What can hang from each mark:
Q_863: Q_666
Q_999: Q_666
Q_666: Q_10 Q_232 Q_684 Q_863 Q_999
Q_684: Q_45 Q_666
Q_45: Q_684
Q_475: Q_45 Q_902
Q_902: Q_475

Each row was made from one small tree. The marks that hang from a mark follow it in brackets, in the order of their numbers. Every link used is in the known rows. Write each row's tree.
Known rows:
Q_684(Q_666(Q_10 Q_232)): [-23.2  13.6  33.9 -36.6 -33.4  19.0 -41.2 -43.2  18.0 -15.2 -39.2  15.4
  -5.9  -2.4  30.7 -44.2   4.6 -14.6 -27.9  41.5 -25.7  -5.2  -9.9  18.1
  -2.4  30.9  11.4   4.9  -1.3]
Q_45(Q_684(Q_666)): [-31.2   2.4  37.9 -25.9 -31.2  -1.8 -14.0 -26.0  23.5  -5.9 -22.3  -7.9
  -4.8  -6.4  -5.6 -40.9  17.0 -12.3 -13.4  33.0 -10.8  -2.6 -19.0  16.9
   2.7  43.2  25.4  -0.3 -35.0]
Q_666(Q_863): [-19.8   9.8  55.0 -19.2 -36.8  19.2 -12.5 -27.0  13.5 -19.6 -15.5  -3.0
  -2.7 -14.7  -4.7 -20.3   0.2 -10.8 -20.6  24.9 -50.3 -19.5   0.1  41.1
   1.0  31.5  14.3  -7.9 -23.3]
Q_863(Q_666(Q_10 Q_232 Q_684 Q_999)): [-15.9  32.3  32.1 -43.8 -76.6  39.8 -54.0 -27.0  -5.8 -56.7 -19.1   5.6
  12.0  -1.8   7.1 -46.8 -17.2 -39.3 -33.1  16.8 -33.1 -23.2   5.0  27.6
  -6.2  22.2 -12.4 -24.4   2.1]
Q_666(Q_10 Q_232 Q_684(Q_45) Q_863 Q_999): [ -7.5  20.9  51.6 -20.6 -55.5  52.6 -58.3 -44.0   8.6 -52.6  -6.8  -4.1
  17.0  11.0  30.5 -39.6 -12.8 -58.0 -46.0  33.9 -42.3 -34.3  21.2  41.2
 -25.6  25.8 -21.6 -32.8   5.1]
Q_902(Q_475(Q_45(Q_684(Q_666(Q_10 Q_999))))): [-42.0  19.2  20.9 -40.6 -49.1   6.4 -35.8 -33.9  35.1 -12.1 -21.6  12.7
   8.4  15.4  12.8 -39.8  23.2 -39.4 -22.0  38.2 -34.0 -32.7   5.8  38.0
  -9.3  41.1  19.5  -1.1 -13.5]
Q_999(Q_666(Q_232 Q_684 Q_863)): [-17.3   2.3  54.4 -13.6 -57.7  34.0 -34.8 -31.2  -4.3 -46.2  -5.4  15.6
   1.2  14.9  10.2 -35.7 -12.8 -23.7 -41.7  26.8 -53.4 -28.2  -0.2  27.6
 -19.7  24.6 -20.0 -27.5 -10.4]
Q_475(Q_902): [-15.7  14.3  47.5 -30.7 -29.1  -2.7 -23.3 -23.8  10.3 -17.6 -20.1   4.8
   6.5 -21.4 -19.6 -22.2 -11.8   7.1 -28.2  27.5 -34.2 -12.5  -6.5  29.5
  -6.9  13.7  31.1  18.0 -27.9]
Q_999(Q_666(Q_10 Q_863)): [-16.8  13.0  55.4 -24.3 -45.8  28.2 -31.1 -41.6  -3.3 -27.1 -31.0  10.6
  -5.7  18.9  14.5 -12.0  18.6 -15.4 -23.7  45.4 -59.6 -32.9   0.3  43.7
   8.4  21.8  11.7  -4.3 -16.9]
Q_45(Q_684(Q_666(Q_10 Q_232 Q_999))): [-24.5  19.8  30.7 -40.7 -46.3  19.8 -56.8 -31.8  19.2 -26.6 -31.5   3.5
   3.4   0.3  17.3 -47.4   9.1 -42.1 -28.3  38.3 -20.4 -17.6  -5.2  22.2
  -0.1  36.8  -7.3 -17.1 -15.8]
Q_902(Q_475(Q_45(Q_684(Q_666(Q_999))))): [-37.5   4.2  16.5 -31.0 -49.0  -4.3 -22.7 -19.1  39.9  -9.9 -11.9   9.9
   9.8   6.4   2.3 -45.4  17.9 -34.8 -15.2  29.8 -32.6 -25.7   0.4  35.3
 -18.0  42.7  23.3  -6.9 -24.3]
Q_902(Q_475(Q_45)): [-36.8  14.5  28.5 -26.0 -37.3   1.1  -5.0 -34.1  32.2  -6.4  -6.9  23.4
   2.5  -8.6  -4.9 -35.6  -2.3  -2.9 -23.6  21.9 -40.0 -22.9   0.7  46.1
 -17.6  30.8  37.5  16.7  -9.7]
Q_45(Q_684(Q_666(Q_232 Q_863 Q_999))): [-20.6  -2.0  37.3 -26.6 -52.1  22.8 -46.3 -19.6  24.0 -28.3 -21.0  -5.9
   7.9   0.5  16.0 -39.5   4.2 -44.4 -20.9  31.8 -37.5 -21.6  -1.7  27.4
 -15.1  38.5 -16.1 -42.3 -32.9]
Q_902(Q_475(Q_45(Q_684(Q_666)))): [-47.3   0.4  23.9 -28.3 -35.0  -8.1 -11.8 -33.8  40.3  -0.7 -12.9  13.4
   3.2   8.8   1.7 -41.0  14.6 -16.2 -18.9  30.6 -22.5 -22.0 -12.2  27.7
 -18.2  43.1  35.0   5.2 -25.6]
Q_684(Q_45 Q_666(Q_10 Q_863 Q_999)): [ -6.6  -3.8  41.7 -21.7 -43.7  28.3 -40.0 -37.4  23.5 -23.7 -33.7 -13.5
   9.7  20.0  47.1 -30.3  28.0 -46.5 -10.6  53.6 -45.3 -18.8  12.6  41.8
  -9.7  31.4  16.6 -18.0  -7.1]
Q_475(Q_45(Q_684) Q_902): [-31.9  27.8  41.2 -39.2 -34.8 -17.7 -27.4 -24.4  13.3 -12.9  -8.8  17.8
  21.9  -7.7 -26.6 -27.5  -3.5   1.8 -31.4  23.7 -15.9 -34.4  -5.4  35.9
 -16.9  22.6  25.9   7.4 -40.1]
Q_666(Q_10 Q_684 Q_863): [-22.9  33.9  65.6 -27.2 -47.4  37.9 -32.3 -40.9   5.3 -36.9 -11.6  -0.3
  -1.4  -0.2   0.7 -22.9  -6.3 -25.3 -43.1  22.0 -48.6 -28.0  12.4  38.8
   1.6  33.8  -4.3  -8.3  -2.2]
Q_684(Q_45 Q_666(Q_10 Q_863)): [-13.8  -5.6  48.2 -20.1 -27.9  26.2 -29.5 -48.4  25.2 -14.8 -36.1  -9.6
   3.1  21.2  47.5 -27.4  24.3 -31.7 -14.4  54.0 -35.2 -17.2   0.8  34.0
 -10.6  32.9  30.5  -5.1 -12.0]
Q_666(Q_10 Q_232 Q_684(Q_45) Q_863): [-14.9  17.0  59.0 -16.9 -40.9  48.9 -46.7 -53.4   9.2 -43.9 -10.1   1.9
  11.8  11.7  29.7 -38.4 -15.3 -40.7 -49.8  33.9 -32.3 -30.7   8.1  35.0
 -27.0  27.9  -4.2 -19.9   4.0]

Write each row's tree:
[-31.5  18.7  49.5 -49.9 -37.8  -2.5 -51.2 -37.9  15.8 -16.8 -31.1  16.5
  20.6  24.5  15.7 -16.0  13.1 -15.5 -32.9  41.4 -37.8 -46.8   1.5  33.8
 -18.8  27.1  14.3  -6.6 -33.0]
Q_475(Q_45(Q_684(Q_666(Q_10 Q_863))) Q_902)
[-17.4  38.2  45.8 -31.2 -56.5  30.4 -38.5 -29.2   5.4 -39.4 -10.3  -1.8
   3.0 -11.7  -8.5 -41.9  -2.2 -36.3 -36.7  21.7 -37.2 -16.8  15.2  37.4
   8.3  32.9  -7.1  -0.6   4.4]
Q_666(Q_10 Q_684 Q_999)
[ -2.8 -20.6  38.7 -12.4 -42.1  19.7 -25.6 -25.2  27.3 -21.8 -22.0 -19.1
   9.9  12.5  37.1 -34.0  25.4 -39.6  -2.9  44.1 -45.0 -10.8   7.6  37.4
 -18.9  34.5  18.6 -23.0 -18.2]
Q_684(Q_45 Q_666(Q_863 Q_999))
[-11.1   3.8  54.9 -12.6 -51.5  47.8 -50.0 -52.1  -2.9 -47.1 -12.4   9.5
   9.9  35.8  39.1 -35.0  -1.6 -40.6 -46.0  46.9 -38.5 -36.8   2.9  34.3
 -26.3  20.4  -8.3 -23.9  -0.8]
Q_999(Q_666(Q_10 Q_232 Q_684(Q_45) Q_863))
[-13.1   2.3  59.6  -5.0 -39.9  31.0 -15.5 -35.6  14.8 -33.0   1.6 -13.6
   9.1   5.3   8.4 -35.3  -3.9 -28.9 -30.7  26.2 -33.1 -19.7   9.5  36.9
 -22.1  33.7  12.5 -16.3 -12.1]
Q_666(Q_684(Q_45) Q_863)
[-14.7  26.2  31.0 -43.3 -62.0  24.0 -34.0 -23.3  -0.1 -34.1 -33.1  -2.4
   6.9  -6.3   0.2 -29.0   6.9 -26.1  -8.1  28.0 -38.8 -17.9  -1.2  36.6
  13.8  18.9  20.8  -8.6 -15.9]
Q_863(Q_666(Q_10 Q_999))
[-11.7  -6.3  36.5 -25.7 -52.2  24.8 -40.7 -20.2  22.1 -30.1 -25.9   1.4
   4.7  -3.0  29.3 -38.3   3.5 -34.7 -19.9  32.2 -55.4 -13.9   7.1  30.8
 -15.8  32.6 -13.1 -32.4 -14.3]
Q_684(Q_666(Q_232 Q_863 Q_999))
[-14.5  31.7  33.8 -38.5 -48.9  30.6 -48.4 -34.0   7.9 -32.6 -25.2  10.4
   2.2 -17.4   8.7 -38.6  -6.9 -29.9 -32.7  29.4 -37.9 -17.0   6.7  40.5
   3.3  23.8  -6.4  -4.6   0.7]
Q_666(Q_10 Q_232 Q_999)
[ -6.1  -3.9  38.0 -24.3 -45.8  37.3 -56.0 -41.7  21.6 -30.6 -36.5  -3.9
  11.7  20.8  59.1 -37.8  12.6 -51.4 -21.5  52.2 -41.9 -20.7   9.8  35.6
 -22.1  27.2  -0.9 -28.6  -3.2]
Q_684(Q_45 Q_666(Q_10 Q_232 Q_863 Q_999))
[-30.5   6.9  35.1 -41.8 -35.8 -24.7 -30.9 -21.6  21.6  -8.6 -21.6  17.1
  20.4   4.5  -4.6 -35.9  10.5   0.0 -23.7  33.0 -16.3 -24.2 -12.1  22.9
 -22.4  28.4  29.2   5.0 -37.2]
Q_475(Q_45(Q_684(Q_666)) Q_902)
[ -6.4  18.5  28.7 -31.0 -68.4  41.6 -53.7 -34.0  -1.2 -54.6 -16.5  -4.1
  22.6  12.0  26.4 -49.9 -11.9 -47.8 -30.4  30.2 -18.5 -22.8   2.9  28.8
 -20.4  17.9   1.6 -28.5   1.1]
Q_863(Q_666(Q_10 Q_232 Q_684(Q_45) Q_999))
[-45.2  18.0  31.2 -27.5 -35.8  -1.5  -8.5 -35.1  31.7  -7.9  -0.5  14.6
   5.6  -5.3 -21.5 -33.7   0.6 -12.9 -27.1  20.6 -25.1 -33.6  -8.6  41.5
 -15.7  35.6  34.1   8.0 -29.6]
Q_902(Q_475(Q_45(Q_684)))
[-14.3   2.3  37.9 -16.1 -51.5  21.1 -13.0 -30.3   5.4 -37.0  -5.6 -12.4
  15.3   6.6   5.3 -44.9  -4.0 -19.8 -14.7  24.3 -11.9 -10.6 -10.2  23.4
 -17.1  23.6  35.6  -9.4 -18.4]
Q_863(Q_666(Q_684(Q_45)))
[-33.5  24.3  35.9 -52.4 -35.0 -14.8 -47.5 -36.7  20.0 -10.8 -31.9  21.9
  20.2  13.7   5.5 -29.1  14.3  -4.5 -30.0  41.7 -15.2 -31.3  -8.0  25.2
 -12.0  26.3  25.8  11.8 -28.4]
Q_475(Q_45(Q_684(Q_666(Q_10))) Q_902)
[-13.2  14.6  32.3 -29.2 -73.2  21.9 -23.2  -8.1   0.5 -48.6  -7.1  -9.9
  12.0  -8.4 -13.3 -43.7  -7.3 -27.1 -15.8   9.9 -35.0 -12.2   1.1  28.8
  -0.4  27.4   5.8 -19.9 -15.4]
Q_863(Q_666(Q_684 Q_999))
[-24.7  16.3  47.3 -33.3 -49.3  23.3 -44.6 -30.0  19.1 -25.3 -31.4 -11.9
   4.2   9.8  13.0 -24.9  24.4 -46.6 -17.5  40.5 -44.4 -27.2   5.5  35.9
   7.3  40.9  -2.4 -26.8 -28.3]
Q_45(Q_684(Q_666(Q_10 Q_863 Q_999)))
[-15.9  14.9  26.9 -40.1 -48.4  23.9 -52.3 -32.2  17.3 -25.2 -37.5   9.8
  -0.6  -2.7  31.8 -47.2   7.2 -31.1 -22.6  40.4 -36.3  -8.1   3.0  25.9
  -3.0  30.1  -2.5  -8.5   1.2]
Q_684(Q_666(Q_10 Q_232 Q_999))
[-33.3  16.9  39.5 -37.4 -33.3  16.7 -46.2 -42.2  20.0 -15.2 -35.5   7.2
  -3.2   1.8  15.3 -46.0   5.8 -25.4 -31.6  40.0  -8.5 -14.0 -19.5  16.4
  -0.6  36.7   7.4  -6.0 -18.4]
Q_45(Q_684(Q_666(Q_10 Q_232)))
[-45.1  -0.3  19.8 -31.7 -37.5   0.9 -27.5 -35.9  40.1  -8.2 -14.6  24.2
   6.8   8.4  14.3 -50.7  -1.3 -21.6 -29.7  31.3 -19.7 -24.5 -14.6  24.9
 -31.6  38.6  20.2  -4.6 -20.4]
Q_902(Q_475(Q_45(Q_684(Q_666(Q_232)))))
[-12.4  -5.5  44.1 -24.1 -30.9  34.7 -46.3 -54.0  24.8 -22.1 -36.8   1.8
   4.3  20.0  59.0 -35.1  10.7 -32.8 -26.9  54.0 -32.0 -18.9  -1.5  29.9
 -23.7  28.0  15.9 -14.7  -5.4]
Q_684(Q_45 Q_666(Q_10 Q_232 Q_863))
[-20.1   4.9  37.4 -40.3 -52.6 -10.3 -45.4 -13.6  21.7 -22.7 -18.0   6.6
  28.6  13.8   5.5 -24.2  15.0 -24.6 -21.4  31.4 -46.0 -40.1  10.4  37.9
 -25.1  27.5   2.5 -24.4 -40.9]
Q_475(Q_45(Q_684(Q_666(Q_863 Q_999))) Q_902)
[-21.9   3.2  26.6 -30.8 -47.4  11.2 -41.7 -17.7  23.1 -22.5 -20.7  -2.3
   4.9  -8.8   4.9 -52.9   5.3 -35.5 -19.0  29.4 -18.1  -8.6  -8.6  20.2
  -8.6  37.8  -4.7 -22.6 -25.2]
Q_45(Q_684(Q_666(Q_232 Q_999)))
[-32.3   6.9  28.7 -43.9 -38.5 -18.0 -47.3 -26.2  21.1 -15.2 -22.2  28.6
  22.0   6.0   8.1 -43.9  -5.6  -3.6 -34.2  32.8 -12.6 -26.3 -13.4  17.9
 -34.4  24.4  13.2  -3.6 -31.9]
Q_475(Q_45(Q_684(Q_666(Q_232))) Q_902)
[-20.8  19.1  57.0 -23.7 -60.0  45.3 -51.2 -43.0  -7.5 -49.6 -15.7  18.7
   1.5  22.5  20.6 -30.3  -6.4 -30.5 -48.6  35.4 -53.2 -36.0   3.7  30.6
 -12.5  22.4 -23.0 -21.4  -1.1]
Q_999(Q_666(Q_10 Q_232 Q_684 Q_863))
[ -9.6  23.5  40.1 -23.5 -52.1  40.3 -52.1 -41.1   9.3 -47.7  -8.6   0.8
  14.9   0.8  21.9 -53.8 -10.8 -49.0 -43.8  29.8 -21.1 -20.1  12.0  35.6
 -19.8  25.4  -9.7 -12.7  10.4]
Q_666(Q_10 Q_232 Q_684(Q_45) Q_999)
[-23.6  32.4  39.2 -40.8 -60.1  36.2 -44.1 -37.6  -4.4 -47.3 -21.5  12.5
   5.8   0.3   8.0 -44.4 -20.6 -21.2 -36.8  20.0 -23.0 -21.2  -7.7  19.6
  -8.0  21.4   2.4 -12.5  -4.9]
Q_863(Q_666(Q_10 Q_232 Q_684))
[-21.6   4.3  28.6 -25.7 -45.5   2.4 -24.6 -14.3  21.9 -15.4 -19.9 -12.7
   2.1  -7.9  -6.6 -44.5  22.3 -30.8  -9.1  31.1 -20.6  -6.1  -7.0  23.6
   3.8  43.0   9.8 -12.5 -33.2]
Q_45(Q_684(Q_666(Q_999)))
[-48.1  18.0  27.7 -39.3 -35.7   3.7 -25.8 -44.7  36.0  -1.3 -24.7  19.5
   2.2  17.5  11.8 -36.3  18.8 -23.9 -25.8  38.3 -20.7 -31.4  -8.0  31.7
 -11.4  40.7  33.3  11.2 -16.7]
Q_902(Q_475(Q_45(Q_684(Q_666(Q_10)))))
[-11.7   4.6  59.8  -9.2 -47.9  39.2 -34.0 -48.6  -0.9 -40.9 -12.4  -1.3
   8.2  35.5  26.8 -27.1  14.7 -35.6 -33.5  46.4 -44.1 -32.7   7.4  37.7
 -13.2  23.9   7.1 -14.9  -6.9]
Q_999(Q_666(Q_10 Q_684(Q_45) Q_863))
[-24.1  30.8  44.4 -36.5 -58.5  26.0 -27.1 -34.4  -3.8 -39.3 -21.7   0.7
   2.5   1.0  -3.8 -34.4  -6.4 -15.8 -27.4  20.4 -27.4 -19.4  -6.1  23.6
   5.8  24.2  17.5  -1.1  -9.1]
Q_863(Q_666(Q_10 Q_684))
